What can hang from each mark
nivema: kitu musa
musa: neze zitog
zitog: kovoz nivema
lameb: kovoz nivema
kitu: kovoz musa nivema
kovoz: nivema

Every row comes from one small tree of marks. Brackets hold a mark, then the marks that hang from it, in alphabetical order. Every link used is in the known rows. Which tree was each row made from?
In the rows, 128 means zero.
Known rows
[nivema kitu [musa neze]]: [133 133 147 128 135 101 113 105 177 111 100  88 109 199 123 117 126 109
  86 151 151]
[zitog kovoz [nivema kitu [musa neze]]]: [109 103 142 164 153  89 131 105 106 113  81  54 131 159 125 117 153 146
 106 125 145]
[musa neze [zitog kovoz]]: [170 133 125 160 170  91 142 100 145 121  89  61 100 153 118 188 178 136
  59 117 170]
[nivema [kitu kovoz [musa neze]]]: [133 125 151 143 137  94 101  94 115 124 113  26 100 189 122 152 132 115
 104 108 152]
[kitu [kovoz nivema] [musa zitog]]: [122 133 142 162 137  97 109 119  51 146 113  14  88 166 131 145 133 146
  88 111 120]
[kovoz [nivema musa]]: [128 143 127 130 144 104 135 136 122 137  87  86 103 175 159 101  99 129
 103 154 137]
[zitog [nivema [musa neze]]]: [125 120 142 131 187 101 130 107 118 146  55  84 127 175 146 113 125 140
  96 138 156]
[lameb kovoz [nivema kitu [musa neze]]]: [108 171 144 143 117 105 137 108 224 146  87 116  99 230 155 155 139 112
 131 150 160]
[musa neze]: [176 141 128 122 198  97 145  98 167 135  63  80 110 176 146 173 126 116
  84 120 190]
[kovoz [nivema kitu [musa zitog]]]: [119 140 138 140 109 106 113 128 132 126 120  68  92 177 132 103 120 122
 106 165 127]
[lameb kovoz]: [123 155 119 125 135 102 126 115 166 128  62 103  92 188 178 150 133 117
 119 119 156]
[nivema kitu musa]: [110 125 143 127 105 100  96 112 163 111 108  90 100 206 137  90 123 118
  96 144 134]
[nivema [kitu [musa neze zitog]]]: [129 132 146 131 128  99  97  97 156 125 113  26  97 197 120 149 139 114
  86 125 156]
[musa [zitog [kovoz [nivema kitu]]]]: [133 127 124 164 114  93 118 117 119 121 115  49  87 155 127 146 165 138
  88 124 138]
[kovoz [nivema kitu [musa neze zitog]]]: [134 147 140 142 130 106 125 123 137 124 115  67  97 173 121 123 122 114
  99 171 139]
[kitu kovoz [nivema [musa neze]]]: [142 124 147 166 170 103 130 107 110 168 109 105  96 159  92  92 123 132
  88 106 121]
[nivema [kitu kovoz] musa]: [113 119 149 146 104  96  94 108 124 112 117  84  96 195 128  98 132 121
 104 131 121]
[kovoz [nivema kitu musa]]: [120 141 137 133 117 105 119 128 131 126 110  72 100 181 143  96 101 119
 115 160 134]
[zitog nivema]: [122 116 133 127 175  97 122 105 105 150  57  66 114 170 160 122 129 140
 116 117 163]
[nivema [kitu kovoz] [musa neze]]: [138 128 153 148 133  97 110 100 137 111 111  82 104 189 114 123 135 113
  96 138 137]
[kovoz nivema]: [142 145 123 129 154 101 137 127 121 140  87  67  99 165 166 130 101 126
 118 139 155]

Write each row's tree
[121 124 123 158 129  89 133 123 106 114 106  30 109 160 147 131 131 137
 111 111 143] : [zitog [kovoz [nivema [kitu musa]]]]
[131 127 126 160 136  90 144 124 119 107 101  58 114 160 139 128 135 134
 103 128 143] : [zitog [kovoz [nivema kitu [musa neze]]]]
[142 131 131 152 151  97 132 115 148 117  86  95 108 175 122 129 157 140
  51 137 143] : [nivema [musa neze [zitog kovoz]]]
[136 124 152 161 177  94 115  95  64 149  90  16 105 168 116 168 153 146
  75 102 144] : [kitu kovoz [musa neze [zitog nivema]]]
[ 94 165 142 145  99 103 118 107 205 155  98  72  86 232 160 164 145 119
 134 127 156] : [lameb kovoz [nivema [kitu [musa zitog]]]]
[128 129 141 162 168 107 128 108 139 174 111  33 103 164  84 122 138 142
  50  98 138] : [kitu [musa neze [zitog kovoz]] nivema]
[137 148 140 143 153 101 140 110 195 162  86 105 103 218 146 144 142 137
  86 140 166] : [lameb [nivema [musa neze zitog]]]
[146 139 144 153 181  95 136 112  64 146  91  17 108 169 135 163 112 133
  97 111 147] : [kitu [kovoz nivema] [musa neze]]
[137 136 133 150 161  97 132 112 119 134  92  17 109 174 127 163 142 142
  59 115 154] : [kitu [musa neze [zitog [kovoz nivema]]]]
[134 129 136 157 157 108 132 114 159 164 107 100  99 163  91  89 135 135
  64 122 130] : [kitu [nivema [musa neze [zitog kovoz]]]]
[143 150 129 132 164 104 147 130 133 134  83  85 110 171 149 119  99 124
  99 157 150] : [kovoz [nivema [musa neze]]]
[128 131 145 123 138  99 105  98 154 123 102  30 104 200 133 143 122 112
  96 120 165] : [nivema [kitu [musa neze]]]
[138 132 134 154 148  94 126 121  71 134  97  76  94 164 147 122 119 136
 112 124 129] : [kitu [kovoz [nivema musa]]]
[123 132 140 151 151  95 119 119  54 144  99  19 101 174 148 135 110 141
 105 105 131] : [kitu [kovoz nivema] musa]
[112 126 144 130 106  99  84 103 148 125 117  28  92 199 128 130 137 121
  91 121 145] : [nivema [kitu [musa zitog]]]
[144 137 135 136 154 103 125 113 160 127  83 104 104 185 126 125 146 132
  53 146 147] : [nivema [musa neze zitog]]
[133 135 149 139 119 103 102 103 173 113 114  83  97 193 105 124 151 114
  70 157 141] : [nivema kitu [musa neze zitog]]
[135 133 140 146 160 113 128 112 170 171 103 106  96 167  93  86 126 130
  64 129 132] : [kitu [nivema [musa neze zitog]]]
[116 164 125 134 115 105 127 121 157 125  85  80  87 178 165 147 121 107
 142 142 147] : [lameb [kovoz [nivema kitu]]]
[141 125 148 175 160 105 123 106 111 171 117  98  88 154  78  99 139 135
  76 112 116] : [kitu kovoz [nivema [musa neze zitog]]]
[112 116 149 129 163 100 109  96 112 143  78  29 118 180 137 131 127 131
 115 124 163] : [zitog [nivema [kitu [musa neze]]]]
[132 123 120 159 128  88 137 122 111 111 105  45 106 155 149 134 134 133
 117 114 148] : [zitog [kovoz [nivema kitu]]]
[127 145 129 139 133 105 128 134 123 136  98  82  95 171 145 106 115 134
  92 158 130] : [kovoz [nivema [musa zitog]]]
[137 130 118 159 153  90 155 128 112 113  87  68 117 155 149 129 131 142
  94 122 145] : [zitog [kovoz [nivema [musa neze]]]]
[156 129 148 154 172  98 120  86 119 139  93  49  98 158 101 177 171 125
  88 133 165] : [musa neze [zitog [nivema [kitu kovoz]]]]
[118 120 148 141 118  94  89 100 110 121 118  26  94 194 132 135 128 120
 112 103 140] : [nivema [kitu kovoz musa]]
[108 164 129 133 115 106 124 123 149 129  86  67  91 185 165 143 117 110
 135 139 143] : [lameb [kovoz [nivema [kitu musa]]]]
[117 118 148 161 157 103 109 108  82 182 114  43  94 169 104  97 110 143
  89  79 117] : [kitu kovoz musa nivema]
